Known rows, with every way that one mark hangs from another:
J646{J184{J933}}: [-3.205  0.779 -0.462  1.539 -1.100  1.921  3.336  0.795  2.376 -4.530
  0.129  4.995  2.361 -3.135  3.726 -0.553 -0.296  0.075 -3.581 -3.315]
J933{J184{J415 J646 J680} J643}: [ 3.994  0.564  1.000  1.865 -0.455 -1.709 -0.788  0.210 -3.065 -0.726
 -1.587  0.370  1.251  4.274  0.515 -0.767 -0.476  0.682  1.943  2.897]
J415{J184{J646 J933{J643}}}: [-2.904  0.760  2.711 -1.152 -3.694 -0.532  0.627 -3.091  0.563  0.872
  1.006  0.724 -1.228 -0.784  1.845 -2.004  2.830 -1.252 -1.132  2.262]
J729{J302{J184{J646 J680 J933}}}: [ 1.468 -1.609  0.361 -1.494  0.955 -0.058 -0.205 -2.998  1.584  1.580
  0.281 -4.684 -2.221 -2.365 -2.421  4.623  1.715 -0.226  3.314  1.041]
J643{J933{J184{J415 J646 J680}}}: [ 1.259 -2.396  0.604  2.791  0.784 -1.116 -1.187  0.419 -4.533 -2.986
  2.741  2.130 -0.129  1.699 -0.497 -2.360  0.416  1.895 -2.136  0.132]
J184{J415 J933}: [-3.594 -0.292 -2.352  0.180  0.210 -0.116  0.838 -0.382  2.737 -1.079
 -0.258  2.549 -0.587 -1.929 -0.003 -0.583 -1.047 -0.140 -0.168 -3.668]
J415{J184{J646 J680 J933{J643}}}: [-1.308 -0.270  2.918  1.115 -4.123 -1.143 -1.294 -3.412 -1.573 -0.541
  1.406 -1.494  0.354  1.337 -0.643 -0.999  2.448  0.206  1.076  4.856]
J302{J184{J415 J646 J680}}: [ 3.972 -1.153 -1.464 -1.472 -0.023 -1.034 -1.614  0.876 -2.670  3.386
 -2.089 -2.304 -1.060  1.134 -1.436  4.419 -1.861  0.263  0.736  2.119]
J415{J184{J680 J933{J643}}}: [-2.185 -0.592  1.933  2.900 -3.672  0.311 -0.928 -0.442  0.177 -2.907
  1.350  0.265  1.811  2.123  0.151 -2.941  1.845 -0.855 -0.509  2.157]
J184{J415 J646 J680 J933{J643}}: [ 0.822 -1.661  0.092  1.779 -2.870 -1.709 -1.079 -2.730 -0.097  1.026
  1.071 -0.552 -1.642  0.511 -0.154  1.187 -0.903  1.597  3.924  2.987]
J415{J184}: [-2.057  2.979 -0.373 -1.915 -1.469  0.840 -0.760  1.843  0.021 -1.470
 -0.405  1.152  2.280  0.039 -0.733 -3.247  1.818 -1.610 -5.646 -2.773]
J646{J184}: [-0.400  2.725 -1.280  0.402 -0.443  1.121  2.856  3.579  1.533 -3.318
 -0.933  3.986  2.927 -1.625  3.723 -0.810 -1.453  1.203 -5.703 -4.396]
J415{J184{J646 J680 J933}}: [-2.937 -0.860  0.821  0.153 -3.403  0.007 -2.133 -4.571 -2.446 -1.984
  1.468 -1.703  1.934 -0.797 -2.070  0.861  3.376  0.948 -0.332  2.584]
J643{J933{J184{J415}}}: [-0.811 -1.113  0.321  2.249  2.022  0.292  1.103  3.744 -0.726 -3.713
  1.159  5.566  0.313  1.337  1.775 -5.335  0.196 -0.725 -4.249 -4.499]
J302{J184{J933} J729}: [-3.858  1.275  1.659 -2.690  3.228  3.583  2.668  2.045  1.998  1.740
  0.492 -0.842  0.288 -2.035  1.328 -1.842 -0.064 -1.053  0.574 -1.489]
J729{J302{J184}}: [ 2.220  1.992 -1.650 -2.856  2.942  0.541  1.105  2.393  4.260  2.120
 -1.163 -1.544 -1.438 -0.955 -0.255 -0.027  0.742 -2.206 -2.102 -4.208]
J184{J415 J646}: [-0.073  1.806 -2.184 -3.151 -0.397 -1.721 -1.258 -0.437  0.218  2.407
 -0.843  0.522 -1.538 -1.683 -0.233  0.745 -0.705  1.231 -0.976 -2.046]
J646{J184{J415 J680 J933}}: [-0.002 -1.811 -2.171  4.995 -1.077 -0.139  0.094  1.733 -0.873 -3.922
 -1.646  3.033  2.143 -0.135  0.473  3.050 -2.159 -0.716 -2.918 -1.279]
J933{J184{J646}}: [ 0.124  2.685  1.095 -1.868  0.463  1.297  2.021 -2.218 -1.074 -1.898
 -0.715  1.809  2.634 -1.044  2.525 -3.056  2.046  1.650  0.054 -1.530]
J729{J302{J184{J415 J646 J933}}}: [ 1.119 -1.467 -1.983 -2.719  1.672 -1.114 -0.249 -1.552  2.307  5.005
 -1.202 -2.003 -5.244 -2.551 -2.039  5.176  0.287 -2.595  0.181 -1.636]
J643{J933}: [-3.076  0.696  0.211  0.133  0.683  0.513  1.780  2.338  2.298 -3.618
  4.370  3.384 -0.501 -1.809  2.141 -6.003  0.351  1.914 -3.551 -4.898]
J302{J184{J415 J933} J729}: [-3.008  0.215 -0.066 -2.268  3.448  2.489  0.942  3.249  0.741  3.474
 -0.848 -0.001 -1.324 -0.509 -0.400  0.184 -1.357 -2.460 -0.314 -1.191]

Rows:
[ 2.840 -2.825 -2.454  1.157  2.153 -0.746 -1.236  1.276  1.816  1.308
 -1.297 -2.477 -2.189  0.664 -3.224  4.904 -0.646 -2.906  1.231 -1.148] | J729{J302{J184{J415 J680 J933}}}
[-1.837 -0.012 -0.310  0.149 -0.865 -0.773  1.609  0.797  3.659 -0.441
 -0.026  2.582 -1.113  0.019  1.460 -1.836 -1.334 -0.752  1.300 -1.729] | J184{J415 J933{J643}}
[-3.554  0.587  2.233  0.345 -3.274  0.808  1.409  0.323  2.242 -1.631
  0.906  1.703  0.329  0.587  1.472 -4.506  1.888 -2.224 -1.684  0.243] | J415{J184{J933{J643}}}
[ 1.194 -1.593 -0.627  6.008 -2.037 -1.324  0.918  2.851  0.004 -3.307
 -0.903  3.673  1.175  1.691  2.443  1.540 -2.930 -0.636 -1.898  0.600] | J646{J184{J415 J680 J933{J643}}}
[ 1.742  1.208 -0.422 -2.917  3.316  0.494 -3.115  2.249 -3.968  5.716
 -0.975 -3.730 -0.803  1.372 -3.364  2.730 -2.085  0.085  1.243  2.530] | J302{J184{J415 J646 J680} J729}
[ 2.140  1.868  1.083 -0.502 -0.056 -1.423  1.146  0.284 -1.505  1.486
 -1.054  2.366 -0.094  2.373  2.230 -2.628 -0.083 -0.273  0.627  0.648] | J933{J184{J415 J646} J643}
[ 2.856  1.294 -0.750 -4.577  2.137 -0.259  0.480 -0.872  3.114  4.275
 -0.739 -2.376 -3.502 -2.126 -0.507  2.420  0.455 -0.260 -0.490 -1.888] | J729{J302{J184{J646}}}
[-1.053 -0.148 -0.573  2.918 -1.352 -0.576  2.709  3.577  1.784 -1.964
 -0.928  5.279 -0.741 -0.225  4.788 -0.028 -2.954 -1.459 -3.045 -1.905] | J646{J184{J415 J933{J643}}}
[ 1.177  1.388 -1.079 -1.897  3.869  1.375 -2.331  5.050 -2.680  3.574
 -1.293 -2.598  0.013  2.280 -3.094  0.590 -2.671 -1.325 -0.309 -0.217] | J302{J184{J415 J680} J729}
[ 5.463 -0.852 -2.784 -1.948  1.852 -2.688 -3.433 -0.003 -0.666  5.040
 -2.066 -3.955 -3.343  0.840 -4.248  6.381 -1.192 -0.931  0.461  0.256] | J729{J302{J184{J415 J646 J680}}}
[ 0.082  1.407  0.334 -1.233 -2.433 -1.105 -3.078 -1.777 -3.225 -0.473
  0.218 -1.802  1.833  0.704 -2.812 -0.013  2.045  0.604 -1.864  1.745] | J415{J184{J646 J680}}
[ 0.042 -1.509 -0.594  2.914 -1.296 -0.954 -0.572  0.158  2.037 -1.344
  0.720  0.541  0.081  2.051  0.170 -0.810 -1.545  0.397  2.808  1.212] | J184{J415 J680 J933{J643}}
[-0.981 -1.555 -1.742  0.509 -1.567 -1.329 -1.492 -3.740 -1.116 -0.877
  0.539 -0.790 -0.277 -1.663 -2.592  2.619 -0.756  2.282  3.069  1.204] | J184{J415 J646 J680 J933}
[-0.261 -2.542  0.528 -0.631 -0.818  1.062  0.808 -3.362 -0.472  0.375
 -0.314 -2.091  0.393 -2.078 -0.892  2.317  0.876  1.261  3.163  3.187] | J302{J184{J646 J680 J933}}
[ 2.675 -0.003 -0.854  0.861 -0.224 -0.992 -1.540 -1.464 -3.955 -1.711
 -1.461  0.509  2.542  2.189 -1.275  0.525  0.221  1.404  1.256  1.067] | J933{J184{J415 J646 J680}}
[-2.434  1.259  1.697 -1.602 -2.029 -0.082  2.347 -4.192  2.723 -0.122
  1.748  0.608 -1.113 -2.535  2.772 -2.692  1.082  2.628  3.551  0.794] | J184{J646 J933{J643}}
[ 3.154  1.333  2.024  3.140  0.275  0.328  1.185  1.530 -0.813 -4.412
 -0.098  0.960  4.716  3.705  2.499 -5.272  0.268  1.878  1.700  0.597] | J933{J184{J680} J643}
[-3.642  0.781  1.025 -1.814 -3.096  0.500 -0.510 -3.484 -0.577 -0.205
  0.782  0.386 -0.214 -2.593 -0.483 -0.478  3.261 -0.954 -1.793  0.184] | J415{J184{J646 J933}}
[ 0.583 -2.329 -0.258  4.250  1.771  0.114 -0.894  3.697 -2.876 -5.372
  1.860  3.070  1.271  3.084  0.241 -4.752  0.061  0.985 -3.279 -2.425] | J643{J933{J184{J415 J680}}}
[ 3.320  0.128  0.407  4.079  0.627 -0.964 -0.172  3.127 -1.301 -2.606
 -1.684  1.757  3.030  5.282  1.291 -3.097 -1.031  0.024  0.373  1.022] | J933{J184{J415 J680} J643}
[ 4.669 -0.483 -2.892 -0.742  3.394 -1.382 -2.168  3.477  0.636  3.116
 -2.262 -3.000 -1.707  2.639 -3.732  4.148 -2.075 -2.557 -1.215 -2.256] | J729{J302{J184{J415 J680}}}
[-1.617  0.062  2.115 -2.073  1.808  2.422  0.048 -1.255 -1.914  2.842
  1.053 -4.081  0.424 -1.946 -1.571  0.932  0.376  0.903  3.821  3.329] | J302{J184{J646 J680 J933} J729}
[ 1.115  2.428  1.714 -4.043  2.433  1.304 -0.644  0.298 -2.331  4.353
  0.183 -5.100  0.558 -0.154 -1.783  0.702 -0.189  1.730  1.982  2.338] | J302{J184{J646 J680} J729}
[-2.899  0.849  2.211 -4.677  1.912  3.012  1.664 -1.276  0.307  3.975
  0.710 -2.249 -1.040 -3.342  0.694  0.040  1.377  0.233  2.711  0.786] | J302{J184{J646 J933} J729}
[-1.782 -0.326 -0.171 -0.259 -1.709  0.492  0.237 -4.997 -0.166 -2.561
  1.945 -1.585  1.252 -2.884 -0.258  0.955  1.475  4.554  3.747  1.489] | J184{J646 J680 J933}
[ 2.904 -1.947  1.088  1.886  1.271 -0.198  0.843  0.403  3.814  0.346
  0.376 -3.293 -2.039  1.125 -0.272  1.002 -0.005 -1.801  3.085  1.079] | J729{J302{J184{J680 J933{J643}}}}
